In the rows, 128 means zero.
Known rows, with every way that one mark hangs from another
gukegut[vaket]: [122 119 128 155 137  99 117 112 153 100 131 143 125 104 123 115 124 128
 153 112 102 107 126 124 121]
degituf[tilidel[zabe[gevo]]]: [136  81 136 152 143 142 108 124 155 145 131 132 130 120 140 143 140 127
 158  79 152 136 113  98 196]
kegufo[ruvok]: [136 128 135 153 117 136 144 100 127 166 129 132 124 124 124 112 132 123
 155  82 117 123 114  90 125]
zabe[gevo tilidel[degituf]]: [146  23 159 157 140 118 110 133  88 216 126 139 130 129 104 148 118 114
 164  93 155  78 118  78 144]
degituf[tilidel]: [137 120 126 129 146 139 108 105 151 150 130 119 131 123 127 139 136 122
 145 117 118 163 113 128 137]
gukegut[sivedob[vaket]]: [113 125 130 156 135 101 121 108 154 102 134 130 115  98 107 147  99 105
 155 101  94 105 127 123 100]
sivedob[gukegut vaket]: [143 116 153 184 130 108 137 111 135 134 127 127 131  65  94 128 117 133
 163 106 124 104 128 114  64]
sivedob[gukegut]: [143 119 142 173 140 131 131 110  88 126 129 129 129  89  87 114 131 126
 156 108 128 101 124 122 106]
tilidel[degituf zabe]: [156 126 127 175 138 120 108 109  81 109 120 133 130 124  85 164 137 136
 153  69 139  40 126 122 175]
rifa[vaket[sivedob[gukegut] zabe zuzi]]: [110 121 183 134 146 118 105 110 163 101 143 156 147  66  78 108 164 171
 154 106 100  95 113 116 132]
gukegut[sivedob vaket[zabe[tilidel] zuzi]]: [ 61  52 140 132 137 102  90 109 185  91 137 125 128 111 100 123 111 145
 148 112  63  89 134 125 165]
vaket[sivedob zabe]: [154 125 155 124 133 128 109 104 181 111 141 115 123 114 101 126 122 112
 147 111  58 102 127 130 191]
rifa[vaket[sivedob zabe]]: [142 136 151 135 151 110 104 108 171 117 142 163 137  90 103 116 154 142
 153 112  71 103 106 115 145]
zuzi[vaket[sivedob[gukegut] zabe[tilidel]]]: [145  59 156 160 132 105 111 110 157 159 141  53 132  79  74 116 114  90
 153 111  78  94 133 119 156]
sivedob[gukegut vaket[zabe zuzi]]: [110 100 180 169 127 115 128 111 184 118 133 119 137  74  99 129 132 170
 161 104  96 102 134 115  95]
tilidel[degituf zabe[gevo]]: [152  89 148 179 135 119 116 129  85 138 124 148 127 122 103 165 134 126
 166  54 158  49 124  89 187]
degituf[tilidel[zabe]]: [140 114 117 150 144 143 100 106 150 120 127 119 131 121 122 144 143 136
 146  94 135 127 116 128 185]
gukegut[vaket[zabe zuzi]]: [ 90 105 156 139 135 106 109 111 204  86 136 137 132 109 128 117 138 166
 153 111  76 105 131 124 151]
zuzi[vaket[sivedob zabe[gevo tilidel[degituf]]]]: [150  36 171 148 129  92 108 127 159 198 142  71 128 108  93 150 109  77
 159  90  87  88 131  90 180]
vaket[sivedob[gukegut] zabe zuzi]: [119 107 191 124 131 137 111 105 172  94 142 108 134  87  73 117 132 144
 147 106  90  93 135 132 179]
gukegut[sivedob[vaket[zabe]]]: [112 122 131 159 134 103 119 106 176 102 136 124 119 101 109 151 104 117
 158 101  46 107 130 121 118]
rifa[vaket]: [129 138 135 158 158 109 114 115 126 129 135 178 134  96 122 109 161 153
 158 115 131 106 100 108  90]
rifa[vaket[sivedob[gukegut]]]: [144 133 155 149 150 110 114 109 112 115 137 165 140  61  74 107 150 132
 156 108 127  98 105 114 104]
kegufo[degituf[tilidel[zabe]] ruvok]: [139 106 120 153 117 133 144  87 127 224 118 119 139 134  97 145 145 133
 156  78 123 167 112  95 157]

Rows
[105  77 195 152 129 111 124 130 230 142 139 137 128 104 149 135 128 160
 167  95 106 114 128  87 131] => sivedob[vaket[zabe[gevo] zuzi]]
[139  79 173 189 127 109 145 126 164 159 133 135 132  67 111 130 120 134
 177  91  87 117 127  81  94] => sivedob[gukegut vaket[zabe[gevo]]]
[ 97 101 158 161 132 111 122 110 155  90 133 131 139  78  93 111 138 163
 158 105  85 101 134 124 123] => sivedob[gukegut[vaket[zabe zuzi]]]
[146 117 157 158 130 101 125 111 135 123 141  69 122  72  77 119 115  76
 153 103 117 104 132 127 130] => zuzi[vaket[sivedob[gukegut]]]
[117  52 185 105 138 136  86 107 207 133 140 103 133 122  95 116 123 146
 141 121 100  84 129 126 210] => vaket[sivedob zabe[tilidel] zuzi]
[136  76 138 156 116 134 152 103 130 246 123 132 136 135 114 145 141 126
 166  65 137 175 111  67 166] => kegufo[degituf[tilidel[zabe[gevo]]] ruvok]
[142  26 176 163 130 104 119 127 160 184 145  66 130  79  88 115 111  82
 164  97  94 104 130  89 166] => zuzi[vaket[sivedob[gukegut] zabe[gevo tilidel]]]
[101  33 131 157 133  86 105 122 128 145 132 142 129 110  90 156 100 105
 165  85  52  83 130  90 155] => gukegut[sivedob vaket[zabe[gevo tilidel[degituf]]]]
[107  55 175 147 134 114 104 112 223 152 132 114 134 108 125 129 123 171
 154 120 104  94 130 110 128] => sivedob[vaket[zabe[tilidel] zuzi]]
[ 99  76 190 137 138 135 117 130 190 137 144 140 126 127 143 121 143 157
 161  97 110 112 127  90 176] => vaket[zabe[gevo] zuzi]
[115  10 212 127 132 139 105 127 172 162 142 114 138  92  82 109 122 138
 161 101 122  90 129  92 198] => vaket[sivedob[gukegut] zabe[gevo tilidel] zuzi]
[118  47 190 124 135 140  97 107 169 134 138  97 139  92  65 110 125 148
 147 115 104  79 133 125 187] => vaket[sivedob[gukegut] zabe[tilidel] zuzi]
[ 99  73 192 117 128 104 107 127 229  99 144 139 129  99 124 119 122 134
 159  94  85 108 130 101 193] => gukegut[vaket[sivedob zabe[gevo] zuzi]]
[128  86 156 174 136 100 132 132 176 162 145  91 120 108 143 126 131 100
 166  93  81 123 128  87 147] => zuzi[vaket[zabe[gevo]]]
[108  87 203 138 146 118 111 126 167 127 147 170 145  65  93 108 159 163
 165  93 116 104 111  86 142] => rifa[vaket[sivedob[gukegut] zabe[gevo] zuzi]]
[110  92 148 161 131 103 126 124 181 126 139 136 117  99 123 150 102 109
 167  88  60 115 128  94 128] => gukegut[sivedob[vaket[zabe[gevo]]]]
[126  58 133 177 136 108 116 108 129 136 129 124 140  78  85 106 123 142
 160 115  74  95 128 115 119] => sivedob[gukegut[vaket[zabe[tilidel]]]]
[ 98  20 190 116 130 106  94 127 226 133 142 129 133 105 117 113 115 138
 157 105  97  97 130  95 201] => gukegut[vaket[sivedob zabe[gevo tilidel] zuzi]]
[106  68 200 172 126 114 135 128 189 142 137 132 137  71 114 129 129 162
 172  90 112 111 132  85 104] => sivedob[gukegut vaket[zabe[gevo] zuzi]]
[ 57  20 158 136 136 101  99 127 188 117 141 139 127 112 116 124 109 136
 160  96  79  96 132  95 174] => gukegut[sivedob vaket[zabe[gevo tilidel] zuzi]]
[135 115 144 130 129  99 108 106 199  88 137 128 127  98 104 122 117 116
 152 109  44 105 129 130 173] => gukegut[vaket[sivedob zabe]]
[150  27 176 128 136 130 103 126 181 177 140 119 126 118 111 118 112 106
 159 106  88  99 122  90 210] => vaket[sivedob zabe[gevo tilidel]]
[110 106 181 167 130 114 129 113 160 117 130 123 134  69  96 126 125 158
 158 105 147 100 131 117  75] => sivedob[gukegut vaket[zuzi]]
[102  51 170 111 132 107  87 109 223 107 138 115 135 106 100 113 118 147
 146 119  81  88 131 126 191] => gukegut[vaket[sivedob zabe[tilidel] zuzi]]
